Known rows, with every way that one mark hangs from another
k_236[k_577[k_423]]: [ 10   4 -29  32 -19  14   7   3 -11 -44  -7   4  -1   7   6  -6  -7  11
   7  -6  -2  11  15   8  22   9  -6 -44  15  -6]
k_577[k_31 k_416[k_472] k_423 k_990]: [ 18 -43   9 -26  15  -9  -5  28  36   0  15   4  10  17   1  15 -49  -8
   1   2 -22   5  -2 -16 -23   7 -53  28 -51  20]
k_461[k_31[k_577]]: [  9   7 -17  -6 -16 -16   2 -50 -14  30  -8  -4 -23   3 -22  10   4   0
   4  -9  17   9   0   1   0  -5  10  14   8 -30]
k_31[k_577]: [  8  31 -28  53   7 -27  -1 -31  -9  11  -5  -6  -2  21  19  -9  10   0
  -3 -16  17  23  -1   8  18  -2  19  33  16 -12]
k_416[k_472 k_577]: [  8  29   1  21   9  -3  -1 -16 -14   5  13 -13  -8 -27  21 -22   0   0
  19  39  27   4  12   6 -15 -19  -1 -12  17  30]
k_577[k_990]: [ -3   3 -11 -23  -4  -2   6  -8   4  40   2  -7   4  28  10   9  -5  -2
  -7   4   3  -3  17  19  14  10  -5  40  -2  14]
k_577[k_31[k_461] k_423[k_110] k_990]: [ 13 -58  -4 -16   6   6  12   5  24 -31  16  27   3  24   8  -3 -34  -7
 -18 -18 -26   4  12 -16 -17  27 -42   3 -27   6]
k_472[k_416[k_990]]: [  3  -5  20  30  60  -6  -9   3  -3  16  -7  -9  -9 -31   9   4   4  -3
   4  -3 -12  -3   5  17  38   5  -2  -6  44  19]
k_416[k_577[k_31[k_423] k_990]]: [-29  28   0 -56   6   0  -3  19  27  11  23   3   5  -4  19   7  11  -8
   2  13  32   0   3  -5   6   4   4  14  -7   5]
k_577[k_423 k_990]: [ -2 -20 -31  15   6  -3   5   7  11   9   7  10   6  27   5   5 -24  -4
  -6  -9 -11  -7  28  38  21  17 -28  46  -9  13]
k_110[k_423[k_577[k_31 k_416]]]: [-27  14  33  48  33   2  -7  -6  18 -18   6  -1   8  23   6  23 -27  10
  -9  -8 -57  34  -4 -34  -1   7  22 -26 -11  14]
k_461[k_31[k_423]]: [  2   4 -20 -80 -39   1   2  -8 -14  36  -9  -3 -23  -7 -25  14  28  -3
   3   2  17  -5  -1  -3   0  -9  23 -17   9 -24]
k_416[k_472]: [ 33  -6  -9   7  -4  -6  -2  -4 -20   8  -5 -19  -5   1  11 -15   0  -1
   9  20   7   8   9  -2  -3 -15   5 -16  17  25]
k_461[k_31]: [  3 -14 -14 -45 -26   1   4 -37 -14  30 -12  -8 -23   4 -32  12   2   2
   6   8   5   0   8  -6  10   1   0 -21   9 -10]
k_236[k_577[k_416 k_423]]: [  8  15 -13  20 -21  10   9   7   0 -27  -5   1   0   7   4   1 -13  11
   5   2  -4  16   0  -2   3  10 -20 -26  -8  -5]
k_577[k_416 k_990[k_31]]: [ -9  -1  23 -36 -33  -7   1  30  12  45  -6  -9  17  24 -19  16 -21  -3
  -3  13   8 -17 -14  21  -2   8 -28  24 -28  14]
k_31[k_461]: [  7   5 -19  10  19   2  29 -28 -10   9  -6  -2 -19   3  -2 -45  29   0
  -2   9  17  -4   3 -18  10  15  18  -7  17   4]
k_461[k_31[k_423 k_577[k_416] k_990]]: [  6  37 -10 -17 -24 -23  -9 -24 -10  51  -3  -2  -7  -7 -25  -5  47  -4
  -1  -8  34  -8 -27   6 -45 -25  35  73 -11 -56]
k_416[k_990]: [  4   8  -9  21   3  -6   0 -11 -11   4 -12 -13  -6 -27   6  16   2   4
  11   7 -14  -3  10  11  65  -8 -10   4  15  18]
k_990[k_31]: [ -5  -9  -5   7 -37  -9  -2  33 -10  -9 -21  -5  11  13 -24  -6  -2   1
   4   7  19 -14  -4  14  44   0   6 -51  21  14]
k_577[k_31[k_461] k_423 k_990]: [ -2 -50 -17 -11  36   3  16   8  32 -19  14  23  -5  19  -6 -17 -20 -10
  -8 -17  -4  -9  11 -15  12  29 -26  19 -21   1]
k_472[k_416]: [ -1  -8  15  12  51  -9  -8   3   1  20  -4  -4  -6   9  11 -14   9  -2
  -6  -3  13  10   5   5  10  19  14 -14  45  20]
k_416[k_472 k_577 k_990[k_31]]: [  9  19  23  42  -4  -1 -10  20 -23 -17  -1 -18   3 -80  -9   0 -18   0
  35  40  11 -31   2  32  28 -38 -26 -34  18  33]
k_461[k_31[k_577[k_416 k_423] k_990]]: [  4   5 -18  43  -6 -26  -7 -40  -3  24  -3   4  -7   8 -33  -9   9  -1
   1 -12  13  -7 -13  10 -30 -13   0  70 -16 -42]
k_236[k_577[k_423 k_990]]: [  8   2 -20   9 -19  18  10   3  -3 -20   1   5   4  13   2   7 -18   7
   0  -6  -3   3  20  26  14  14 -16  -3   1  -7]
k_990[k_31 k_577[k_416 k_423]]: [-35 -31  -1  34  -5   8 -12  31  10 -15 -42   9  22   2 -19  -3 -25  -4
  12   7  25 -39   3   2  31   5 -27  -5  -7  13]
k_423[k_110 k_577[k_31[k_990] k_416]]: [-12 -44  34 -14  -8  -2 -15  -9   9 -20  12   5  12  41  18  10  -4   7
 -24 -10 -48  29 -18 -39 -56   4  -9 -18 -27  10]
k_423[k_110 k_577[k_31 k_990]]: [-11 -62  25 -49  -7  11  -9 -12   5 -13  17   8   7  43  22  32 -29   3
 -26 -19 -53  23   8 -16 -31  17 -20 -28 -17  19]
k_236[k_577[k_990]]: [ 10  24  -5 -22 -26  21  10  -9  -8   6  -3  -9   0  15   7   7  -2   8
   1   3   6   3  13  14   9  11   2  -8   9  -7]
k_31[k_461 k_990[k_577[k_416 k_423]]]: [-21 -14 -20  77  55   8  12 -29   7   1 -17  11   0  -4  -8 -69  38  -3
   3   8  31 -37   1 -14 -22   6  15  83  -7 -13]
k_416[k_472 k_990[k_577[k_31[k_461]]]]: [ 16 -35   9  12  47  19  -2 -18  -9 -18 -24 -12 -13 -64   5  -9  -8  -7
  25  18  -3 -28  12 -31  23 -25 -12   5  11  20]

Rows
[  7   9  -1 -77 -28  23   5  25  10 -14   3   1   6   9   4  18  11   2
  -4  -6  10  10  -2 -14   8   4  17 -30   0 -19]	k_236[k_577[k_31[k_423] k_990]]
[  8  17  -3 -24 -25  13  -5  25   3 -37  -3  -1  10   5   0 -11  39   6
   2  -7  23  10 -12 -24   7  -8  43 -33  14 -26]	k_236[k_577[k_31[k_423 k_990]]]
[-21  28  32  19  45  -4 -16  40  -3   6   0   1   2 -63  -2  -2  13  -6
  13  10  23 -24  -6  35  29  -5   2 -26  46  12]	k_472[k_416[k_577 k_990[k_31[k_423]]]]
[  8 -17 -18   9 -14  15   3  16  10 -66  -1  11   3  14   2   1 -14   7
   6 -12  -7  21   7 -24  32  12  -6 -64   8  -6]	k_236[k_577[k_31 k_423]]
[  8  15  -5 -54 -29  18   1  25   3 -37  -6  -1   0   1   6   6  22   4
   3  -6  16  20  -8 -31  19   0  28 -69  16 -16]	k_236[k_577[k_31[k_423]]]
[-18   8  -7 -64  29  11  21  -3  -2  41  14   5 -13  -2   5 -24  44  -5
 -16  -8   6 -14 -17  -1 -50  11  27  29 -21 -12]	k_31[k_423[k_577[k_416 k_990]] k_461]
[ 18  -4  31 -31 -29  -6  -4  32   0  45  -4 -16  14   8 -19   8 -31  -6
   5  23   7 -22 -14  22 -31  -7 -30  22 -30  21]	k_577[k_416[k_472] k_990[k_31]]
[ 19 -29   2 -18 -32  20   2  14  10 -53   8  15   9  22  10  23 -36   5
  -7 -14 -21  17  12  -7  -4  16 -33 -35 -10  -1]	k_236[k_577[k_31 k_423[k_110] k_990]]
[-27  31  24  68  28   1  -3 -15   0  -1   3  -6   7  18   7  16 -19  12
  -8  -1 -53  28   2  -9  -6   2  25  -5  -5  19]	k_110[k_423[k_577[k_416]]]
[ -4 -37   2 -21  32  -2  19  10  44  -1  15  18  -1  22  -9  -8 -28  -9
  -7  -8  -9  -3  -6 -30 -19  31 -45  36 -51   3]	k_577[k_31[k_461] k_416 k_423 k_990]
[ 15 -15  -2  29  28  16  -9 -21 -25   0 -30 -19  -4 -59  15   4 -11  -2
  28  22  -2 -28  21   3  32 -32 -15  21  19  28]	k_416[k_472 k_990[k_577]]
[  8  -7 -34  18  -9 -17  -1 -39 -10  10  -7   8 -22   6 -26   9 -11   0
   4 -18  10   5   5   9   5   0  -8  18   2 -30]	k_461[k_31[k_577[k_423]]]
[-27  23  13  59  32   7  -3 -20  -2   6   9  -1  10  22   9  17 -25   9
 -12  -8 -52  13  19  17   1   7  29  12   3  16]	k_110[k_423[k_577[k_990]]]
[  9   2 -15  80  11 -15   7   8 -14 -27 -16   4  -2 -45 -25 -12  -4   0
  12 -12   2 -29  -4  29  52 -11 -14   0  13 -10]	k_416[k_990[k_31[k_461 k_577[k_423]]]]
[-24  34  11  44  -7  -3  -5  18  -9 -15  -5  -7   3 -57  -9  10  -6   2
  23  28  12 -26   4  33  59 -18 -23 -26  17  19]	k_416[k_577 k_990[k_31]]
[  8  14   6 -21 -44  20   5  20 -12  -5 -11  -6  10   9 -14   9 -10   7
   3   4  13 -13   3  26  15   6  -2 -35   8  -6]	k_236[k_577[k_990[k_31]]]
[-23  14  32  13  50  -3  -9  17   9  28  11   3   4 -11   1 -11  -5  -8
   0  11  27 -16   4  35  -1  18  -4  -4  33  21]	k_472[k_416[k_577[k_990[k_31]]]]
[ 26  33 -13 -15  -3 -11  17 -13 -15  28  12  12  -5  -3  27 -20  36 -10
 -24 -24  26   5 -10  17 -54  -1  26  66  -5 -36]	k_31[k_423[k_110] k_461 k_577[k_990]]
[ 20  10  -9 -63 -49  -9  -6 -27 -19  45   3   4 -12  -1  -6  32   9  -8
 -11 -18   8   6  -3  22 -41 -10   7  36  -9 -42]	k_461[k_31[k_423[k_110] k_577[k_990]]]
[-28  32  30  48  29   5  -1 -14   6  20   9  -5  11  24   6  25 -28   7
 -12  -3 -55  19   9   8 -14   6  16  25 -16  18]	k_110[k_423[k_577[k_416 k_990]]]
[ 14  38  13   3 -23  14  10  -6 -10 -10 -12 -15  -4 -25   2  16  -2  12
  11  14  -8  12  -9  -7  17  -3 -15 -22   0  -2]	k_236[k_577[k_416[k_990]]]
[ 11 -18   7 -89  -7   9  11  18  17   4  13  12  -1  11  10   0  16 -11
 -20 -10   3   2  -5 -26 -31  11   6   8 -18  -9]	k_577[k_31[k_423[k_110] k_461] k_990]
[ -9  -5  -7  -5 -20  -2 -18  10 -20  -1   7   4  19  18  21 -14  55   4
 -21 -13 -11   1  -6  18 -47 -18  48  19   7 -15]	k_31[k_423[k_110 k_577] k_990]
[ 11  53 -33  57  27 -24   6 -15 -12  17   2   7   0  -9   4 -69  91  -6
 -12 -20  55 -14 -26  12 -36 -17  80  90  15 -56]	k_31[k_423 k_461 k_577 k_990]
[-28  31  -6 -33   4  -4  -6  18  21 -12  15   3  -1  -9  21  -2  24  -4
   8  14  35  13  -3 -25  18  -2  17 -26   8   4]	k_416[k_577[k_31[k_423]]]
[  7  -2 -17  10 -12 -21   2 -39  -3  24  -2   4 -18   6 -24  13 -14  -2
   3 -11   3   7  -6   0 -14  -1 -18  31 -19 -29]	k_461[k_31[k_577[k_416 k_423]]]
[ 12  -4  -6 -51 -54  -3 -10 -12 -23  23  -4   2  -4  -3 -25   5  41  -3
  -6   2   8  -9  -5   7 -40 -21  29  13   3 -33]	k_461[k_31[k_423[k_110] k_990]]
[  7  -4   5  61 -42 -28  -9  27  -4 -21 -14   9  18  16 -12   4 -29   0
  -6 -14   2   2 -16  22   3  -3 -24 -13  -8  -4]	k_990[k_31[k_577[k_416 k_423[k_110]]]]
[  9  14  20  16  29   1  -9  -1  -2 -28  13 -15  -7 -70  15   6 -16  -1
  31  33  -6  -2   5 -13  24 -29 -27 -22   8  33]	k_416[k_472 k_577[k_31] k_990]
[-29  16   8 -25  15   0   0  -2  28   6  22   1   3   5  16   6  -9  -4
   5  17  22   5  10  -8  12  11 -14  12  -7  17]	k_416[k_577[k_31 k_990]]
[ -8  29  35  80  35   3  -7 -10 -10  -4   4 -11   5 -18   8  23 -30  10
   2   6 -64  18   5  -3  -8 -16  12  -6  -6  23]	k_110[k_423[k_577[k_416[k_472 k_990]]]]
[ -6   3   9 -49 -25   2  -7  16 -14   5   4  -2   3  -9  24  30  18   2
 -15  -8 -38  15 -11   5 -29 -12   3 -15 -11   3]	k_31[k_423[k_110 k_577[k_416[k_990]]]]
[ -8 -45  16 -35  22   0  -6  -4  10  -5   9 -10  -4  17   9   6 -15   5
  -3  -1 -31  23 -17 -44 -30   0  -6 -40 -20  24]	k_423[k_577[k_31 k_416[k_472]]]
[ 29   7  26  -9 -15   8  -3   8   4 -29  -3 -12   6   2  -4 -14   8   8
   9  14   1  11 -24 -39 -30 -13   7 -25 -10  -5]	k_236[k_577[k_31[k_990] k_416[k_472]]]
[ -6 -51 -21 -13  14  -4  -3  22  37 -19  11  17  10  34   1  14 -34  -6
  -5 -17 -16   2  20  -4  30  21 -30  14 -21  11]	k_577[k_31 k_423 k_990]
[ 12  -6   2 -25 -47   2   8  39 -19 -13 -14   9   6  -9 -13 -23  30  -4
  -8   2  25 -20 -16   7  -8  -4  21 -57  16 -10]	k_990[k_31[k_423[k_110] k_461]]
[-25 -44  -7   8  47   4   4 -21   8 -22  10   6  -4  23  -6 -38  29   5
 -11 -15 -13   0 -11 -36 -17  11  33 -16   3  -3]	k_423[k_577[k_31[k_461 k_990]]]
